What can hang from each mark
lavat: sunid
nibur: novukit tori
dito: redom
zugus: novukit sunid
tori: lavat nibur redom
sunid: lavat zugus
tafak: redom
nodi: redom
redom: dito nodi tafak tori zezup
novukit: nibur zugus

Each row was made from one small tree. The marks that hang from a mark follow it in brackets, in alphabetical order. Every link used is in the known rows. Write each row's tree.
(in the rows, 128 means zero)
Known rows
sunid[lavat zugus]: [169 125  68 123 107 171 142 165 154 175 173 205  83  89 167 194  87 198
 135 119 141 155 108 160 155 135 148 139 127 134 114 151 111 111 170 141
 151 157 142  36 137 139  96 102 114  83  98 160]
sunid[lavat zugus[novukit[nibur[tori[redom]]]]]: [125 166  72 136  69 210 121 171 123 171 175 234  68  92 220 171  85  95
 173  52 148 136 128 160  98  99 140 163 143 117 191 160  72 152 167 145
 159 160 107  37 125  79 125 114 134 113 128 172]
redom[dito tafak tori[nibur] zezup]: [147 105 139 111 141  40 108  87 103  81 103  99 152 184  70  80 200 132
 148 144 121 114 160 125 114 110 105  93 101 146  95 109 122 102  92 142
  96 104 153 208 135 119  89 135 140 145 132  93]
dito[redom[tafak]]: [121 133  93 123 112 122 168 115 167 141 131 126 129 120 108 170  79 185
 102 153 156 136 134 116 172 130 142 167 149 125 126 117 131  99 135 149
 141 129 135  93 111 135 122  87 136  97 115 137]
lavat[sunid[zugus[novukit]]]: [160 140  61 114 108 197 154 113 166 166 136 199 117 114 147 213  72 136
 123 117 164 127 135 158 142 102 124 124 130  88 127 124  87 105 157 184
 172 148  95  58 162 135 126  78 136  79 117 151]
redom[dito tafak zezup]: [127  93 126 113 136  62 141  91 135 122 117 111 149 169  82 124 155 181
 133 154 151 125 157 116 111 113 130 118 106 146  95 107 134  69 102 123
 126  81 143 168 117 149  72 104 137 110 121 112]
zugus[novukit sunid[lavat]]: [171 131  39  89  95 169 142 114 142 167 134 206  93 135 115 178  91 160
 130 123 163 128 131 152  99 109  96 149 143 127 154 124 125 114 132 178
 166 105 116  57 131 128 151  52 150  98 174 148]
dito[redom[nodi tori[lavat nibur] zezup]]: [138 109 139 137 117 129 110 138 111 109 138  72 155 157 129  74 161 103
 162 172  92 124 134 113 149 140 112  89 149 134 119 121 164 152  76 132
 105 149 139 151 126 108 147 174 107 152 137 120]
dito[redom[nodi tori[lavat nibur[novukit]] zezup]]: [102 137 167 153 108 135 115 137 107  94 149  79 162 138 158  72 158  83
 154 143  87 118 141  95 127 159 131 106 159 126 132 133 162 171  75 122
 107 151 143 153 109 121 149 172 110 189 147 117]
redom[nodi tori]: [139 114 126  94 131  96 138 130 130 130 134 128  95 114 112 139 124 190
 109 136 135 116 134 124 128 137 112 119 133 121  99 145 106 132 114 147
 118  97 140 109 139 149 100 139 109 126 137 136]
redom[nodi zezup]: [133  98 128 113 122 113 150 117 142 142 140 135 119 135 129 149 119 180
 136 149 133 125 150 113 122 141 128 110 134 132 101 121 111 113 101 123
 145 103 138 108 110 166  85 131 116 123 143 135]
nodi[redom[tafak tori[nibur] zezup]]: [139 119 125 136 148  69 123  89 115  93 102  72 124 156 111 114 176  94
 137 130 107 113 152 120 147 136 100 105 120 141 128 134 107  87  90 106
 108 136 156 163 120 148 124 115 124 141 139 104]
sunid[lavat zugus[novukit[nibur[tori[redom[zezup]]]]]]: [113 142  78 139  65 203 124 158 101 170 181 215  91 129 217 155 116  65
 192  67 150 140 144 152  91  94 129 143 136 127 186 160  85 139 137 125
 158 153  99  66 119  75 104 122 136 121 130 171]
tori[lavat nibur redom[dito]]: [158 140 144 165 161 150 105 149 150 110  76 128 118 114 116  89 117  97
 115  99  67 126 102 147 136 142 154 133 113 161 119 108 173 163 156 118
 150 160 151 105 102 113 206 134 119 103 123 112]
nodi[redom[dito tori]]: [147 128 111 140 151  41 158 116 144 104  94 115  90 128  82 133 135 154
  81 113 134 125 123 104 114 134 102 142 100 134 114 167 119  98 119 114
 123 106 144 128 117 149 117 122 121  99 130 135]
nodi[redom[tafak tori[lavat[sunid]] zezup]]: [127  99 151 114 170 111 121 109 130 132 111  34 164 162 118 132 169  97
 113 182 138 119 120 127 148 148  95  90 124 120 127 127 164  76 108 107
  96 139 112 182 153 166 136 108 122 135 100 126]
nibur[tori[lavat redom[nodi]]]: [133 151 157 127 118 185 123 183 143 153 144 126 107  66 175 125  98 125
 122  78  93 106 108 119 108 166 154 155 144 142 145 127 156 167 152  86
 147 139 120  90 104 131 158 154 101 132 138 152]
nibur[novukit tori[lavat redom[nodi tafak zezup]]]: [ 76 153 203 133 108 167 107 155 105 134 166  73 158 104 185  92 158  83
 164  93  95  93 145  98  73 161 166 137 158 142 142 110 176 152 113  56
 125 113 124 168  88 139 110 145 100 176 139 131]
nibur[novukit[zugus[sunid]] tori[lavat redom[dito]]]: [ 91 183 123 168 112 139 135 149  96 131 138 184 125  91 125  99 125 112
  97  36 134 135  99 110  56 121 142 202 110 139 168 148 142 189 177  95
 127  99 102 128 114  98 159 156 150 174 162 123]
tori[nibur redom]: [166 162 110 155 134 167 134 126 165 122  91 163  89  89 136 146  78 108
 104  84  93 128 127 150 163 142 155 155 137 151 124 114 110 159 170 129
 166 160 146  40 102 128 190 111 133 112 135 129]
dito[redom[zezup]]: [130 122  84 146  92 123 186 112 160 137 140 142 131 138 120 165  78 166
 103 147 153 145 149 103 165 138 126 155 144 134 130 123 131 105 114 135
 151 133 133  73 100 139 124 116 146 111 123 154]
tori[nibur redom[tafak]]: [152 152 127 138 145 156 117 116 148 113  91 132 107 109 124 130 111 106
 131 106  96 117 135 158 163 131 157 144 143 148 118  96 123 141 156 129
 144 146 148  90 114 127 171  95 130 110 123 111]
novukit[nibur[tori[lavat redom]]]: [104 150 159 151 110 172 128 168 153 142 135 166 104  72 194 144  58 117
 105  63 122 124 126 140 115 147 158 178 117 145 187 143 108 179 190 111
 150 148 111  54 109 123 192 149 161 136 132 148]
nibur[novukit[zugus] tori[lavat[sunid] redom]]: [ 90 196 145 155 114 197 142 161 139 164 149 167 141  54 186 152  80 107
  74  36 132 134  89 127 124 155 171 200 132 114 169 150 127 193 213 109
 125 163 101 105 144 134 177 156 147 173 111 144]
nibur[tori[lavat[sunid] redom[dito nodi tafak]]]: [124 129 179  98 143 158  88 163 130 137 130  83 164 117 126 104 165  92
 132 132 125 103 108 116 112 132 157 125 151 116 122  86 177 125 138 110
 120 131 109 204 132 129 102 147  99 120 103 121]
tafak[redom[dito tori[nibur] zezup]]: [157 148 133 141 127  55 127  94 106  66 112 116 138 164  98 106 152  99
 119 140 107 142 116 106 140 130 106 112 106 142 111 144 105 135 101 129
 119 126 161 163 131 111 121 153 159 149 117 123]
nibur[tori[lavat[sunid[zugus]] redom[dito nodi]]]: [145 139 147 133 135 196 105 196 124 151 157 138 137  95 162 125 145  76
 144 108 119 127  97 121 119 129 157 115 142 107 123 117 153 136 159 110
 147 157  96 141 140 109  90 169  84 101  95 144]
novukit[zugus[sunid]]: [138 131  60 121 125 114 168 103 127 150 129 211  96 111  83 171  81 210
  88 110 174 157 114 146 134 107 112 170 111 123 134 144  78 137 169 157
 136  93 116  74 150 126 137 104 167 124 163 127]

Write each row's tree
[131 127  68 119  90 179 133 140 139 164 165 240  77 116 193 184  80 161
 166 118 157 150 139 178 120  90 126 129 121 106 155 169  75 132 150 177
 150 146 126  44 142 109 116  92 138  93 130 147] : sunid[lavat zugus[novukit[nibur]]]
[149 125 181 127 148  78  89 120  89  78 123  59 155 166 108  62 176  82
 157 168  69 134  98 105 127 139 109  69 113 142  99 137 153 153  70 111
 101 130 159 215 129 103 124 177 117 166 125 106] : tafak[redom[dito nodi tori[lavat nibur] zezup]]
[115  92 144  97 122  99 131 101 126 136 142  98 136 145 112 136 153 179
 158 175 138 116 158 119 127 126 132 101 140 126  94 103 127  86  87 119
 122  93 137 157 121 161  60 108 107 128 138 117] : redom[nodi tafak zezup]
[145 114 155  89 149  58  88 112 102  78 104  92 131 148  77  72 194 150
 155 154 111 104 144 125 116 107 121  86 121 126  78 105 117 116  89 153
  94  99 157 214 140 122  76 146 100 125 134  84] : redom[dito nodi tafak tori[nibur]]
[131 114  90 131 104  94 173 110 138 126 138 120 135 153 103 140 114 155
 101 146 159 138 141 103 150 133  99 142 141 136 125 140 130 115  97 141
 128 118 119  99 126 117 120 130 149 129 121 158] : dito[redom[tori zezup]]
[144  97 121 154 166 114 123 141 112 133 127  89 151 161 120 126 183  80
 127 162 139 142 108 122 134 131  98  76 103 111 114 152 154  77 114 105
 115 149 106 167 155 136  98 142 102 106  88 139] : nodi[redom[dito tori[lavat[sunid[zugus]]] zezup]]
[139 111 158 137 155  98  89 107  97  91  92  84 140 167  99  65 199  81
 179 150  89 119 151 124 129 109 143  87 142 149  79  75 152 116  75 107
 128 115 153 201 100 113  86 135  92 124 134  86] : tori[nibur redom[dito nodi tafak zezup]]
[127 112 134 109 109  93 114 105  97  90 139  70 155 174 104  87 184 113
 169 184 122 114 153 109 160 109 108  95 160 123 104 101 125 116  56 144
  96 126 143 189 132 103  85 149 116 154 130 111] : dito[redom[nodi tafak tori[nibur] zezup]]
[118  95 153 117 151  92 113 114  99 119 111  84 139 168  84  86 194 120
 162 166 119 122 141 110 113 107 135 102 147 141  75  93 165  95  70  98
 127  85 137 189 100 121  66 117  93 107 122 115] : tori[redom[dito nodi tafak zezup]]
[ 93 147  91 121  82 112 162 122 118 142 160 250  97  94 136 168  70 192
 103  69 199 149 145 136  99  94 120 191  95 112 194 166  20 163 194 161
 125 100  96  80 158 114 124 154 200 161 178 128] : novukit[nibur[tori] zugus[sunid]]
[111  86 183 128 165 124  91 130  93 127 105  50 157 167  99  66 201 109
 167 174  91 125 123 120 111 126 134  88 133 151  84  89 207 111  77  83
 119  99 133 208 102 119 107 127  76 111 117 107] : tori[lavat redom[dito nodi tafak zezup]]
[110 166 163 131 125 154 113 128 142 105 131  75 187 125 145 117 126  73
 111 153 126 114 129 124 170 152 147 133 154 101 139 105 155 159 144 163
 108 174 127 163 154 135 178 129 142 169 103 111] : dito[redom[tafak tori[lavat[sunid] nibur[novukit]]]]
[102 153 122 113  89 163 132 136 131 131 139 185  88  96 176 142  85  89
 151  60 140 106 157 128  83 103 133 160 154 110 178 141  70 170 130 139
 161 110 106  89 103 102 139 133 136 140 175 145] : zugus[novukit[nibur[tori[redom[nodi]]]]]
[107 153 112 132  96 205 127 137 128 144 131 193 108 118 155 134  80  64
 135  65 142 113 148 154  64 108 113 166 127 135 218 119 110 174 159 144
 166 109  79  57 120  90 218 110 176 143 188 141] : zugus[novukit[nibur[tori[lavat redom]]] sunid]
[124  89 153 118 178  76 114 104 117 114  95  32 179 185  84 100 209  94
 114 186 142 124 120 113 128 134  91  84 110 120 110 123 179  64  92 106
  91 125 112 228 148 155 109 121 116 121  97 111] : nodi[redom[dito tafak tori[lavat[sunid]] zezup]]
[142 107 139  92 137  56 127 128 117 111 119 123 109 137  77 109 157 190
 113 144 134 119 133 108 100 124 111 112 127 120  83 140 122 121  97 148
 109  83 144 161 134 130  74 151 106 114 134 125] : redom[dito nodi tori]
[ 85 158 141 148 122 186 123 158 141 160 136 185 123  74 182 154  72 120
  84  74 163 153  95 157 142 121 149 175 115 101 187 150  87 188 215 132
 121 166  92 105 162 109 182 171 169 160 106 141] : novukit[nibur[tori[lavat[sunid] redom]] zugus]
[120  92 154 135 172  48 119 109 105 108  98  35 153 179  86  79 202 126
 130 161 114 121 123 110 105 135  91  94  96 148 115 139 181  68  78  82
  89  97 134 208 117 139 113 120 105 128 118 112] : nodi[redom[dito tafak tori[lavat] zezup]]
[113 115  70 118 111 123 134 124 108 159 149 240  83 115 134 161  77 207
 115 123 193 181 116 163 132  85 112 164 111 112 159 159  65 149 176 175
 117 114 122  80 166 116 123 118 176 136 153 131] : novukit[nibur zugus[sunid[lavat]]]
[121 126  83 121 107 196 147 115 158 157 143 221 113 118 172 210  61 125
 140 134 183 138 159 172 143  82 123 117 119  77 156 137  47 119 167 203
 167 149  97  65 169 129 131  95 157  99 122 143] : lavat[sunid[zugus[novukit[nibur]]]]
[140 110 155 114 150 115  97 108 114 106 117  69 157 157 121  84 176 124
 150 147  91 108 137 150 133 139 113  88 106 156 118 107 150 126 116 131
  89 133 143 165 142 129 152 133 130 153 127  99] : redom[tafak tori[lavat nibur] zezup]
[166 127 156 161 167 205  75 174 123 122 112 125 139 120 147 102 158  44
 165 146  81 132  99 153 164 118 160  74 140 114  92  96 157 151 146 136
 149 180 126 145 146 102 134 158  78  98  93 112] : tori[lavat[sunid[zugus]] nibur redom[dito nodi]]
[109  97 121 108 104 111 148 112 129 131 150  88 149 154 109 137 135 160
 156 191 146 133 154  96 157 122 129 118 165 119 103 102 140  87  68 126
 121 107 134 156 107 135  71 117 111 120 127 127] : dito[redom[nodi tafak zezup]]
[125 123 167 114 138 111 124 127 101 120 149  71 141 145 130 115 139 121
 137 174  96 140  94 107 137 159 105  83 134 129 106 148 151 147  81 105
 103 117 134 155 135 130 128 153 123 153 116 145] : tafak[redom[nodi tori[lavat] zezup]]
[146 108 114 163 144  60 167 105 150 112 100 120 116 149  97 142 134 147
 104 133 136 134 139  94 115 142 115 139 104 145 119 152 122  73 104  90
 147 112 142 129  86 163 100 108 125  96 137 130] : nodi[redom[dito zezup]]
[106 185 106 179 133  74 150 107 114  98 104 163  87  85 146 129 118 129
  89  57 109 134 115 118 134 142 128 166 107 115 152 200  71 167 151 116
 102 147 157 116 125 143 158 143 130 179 153 110] : nodi[redom[tori[nibur[novukit[zugus]]]]]
[139 155 142 119 140 124 143 131 144 130 134 106 116 105 125 152  75 146
  83 139 102 146  72 128 154 164 113 135 111 137 128 165 136 157 146 125
 124 131 138  97 144 134 181 124 148 137 101 154] : tafak[redom[tori[lavat]]]
[118 100 160 141 162 119 116 121 115 130  95  69 157 163  96  82 172 116
 137 149 105 131 127 137 116 127 133 112 119 163  94  93 207 108 107  89
 123 107 126 169 105 121 141 113 117 107 107 119] : tori[lavat redom[dito tafak zezup]]
[124 116 171 102 171 197  96 144 137 153 113  68 153 115 131 129 133 103
 130 174 112 121 104 152 165 142 157 102 166 115 100  80 185 128 133 125
 132 146 117 153 142 145 142 105  94 106  95 124] : tori[lavat[sunid] redom[nodi tafak]]
[111 138 163 114 108 171 131 154 176 149 160 176 142  82 187 177  54 146
  93 103 164 121 138 142 130 150 145 154 106 112 191 140  79 155 207 157
 139 159  99  90 157 161 156 156 176 141 120 139] : novukit[nibur[tori[lavat[sunid]]]]
[137 122 119 131 156  58 151 107 152 115  92 105 108 130  87 150 129 167
 104 139 136 125 133 105 127 132 133 144 110 134 117 136 125  62 119 106
 132 112 152 148  99 169  97  87 112  80 127 113] : nodi[redom[dito tafak]]
[118 110 102 128 102 108 169  96 147 137 139 107 153 154 106 155 107 173
 124 169 162 137 152 107 164 125 131 143 147 135 120 108 140  85 103 130
 133 124 131 119 110 139 106 100 143 111 118 137] : dito[redom[tafak zezup]]
[147 115 139 106 162 116 121 131 150 131 108 109 154 136  90 126 140 160
  76 157 145 130 106 133 130 139 111 115 109 117 104 121 157 124 150 162
 112 128 119 149 170 138 146 137 136 115  98 129] : redom[dito tori[lavat[sunid]]]
[111 168 115 162 130 156 131 119 120 121 126 190 126  90 146 121  96 149
 109  80 110 138 117 151 115 134 143 164 100 129 158 139 111 194 180 140
 127 133 133  99 139 134 196 133 163 178 178  97] : tori[lavat nibur[novukit[zugus[sunid]]]]
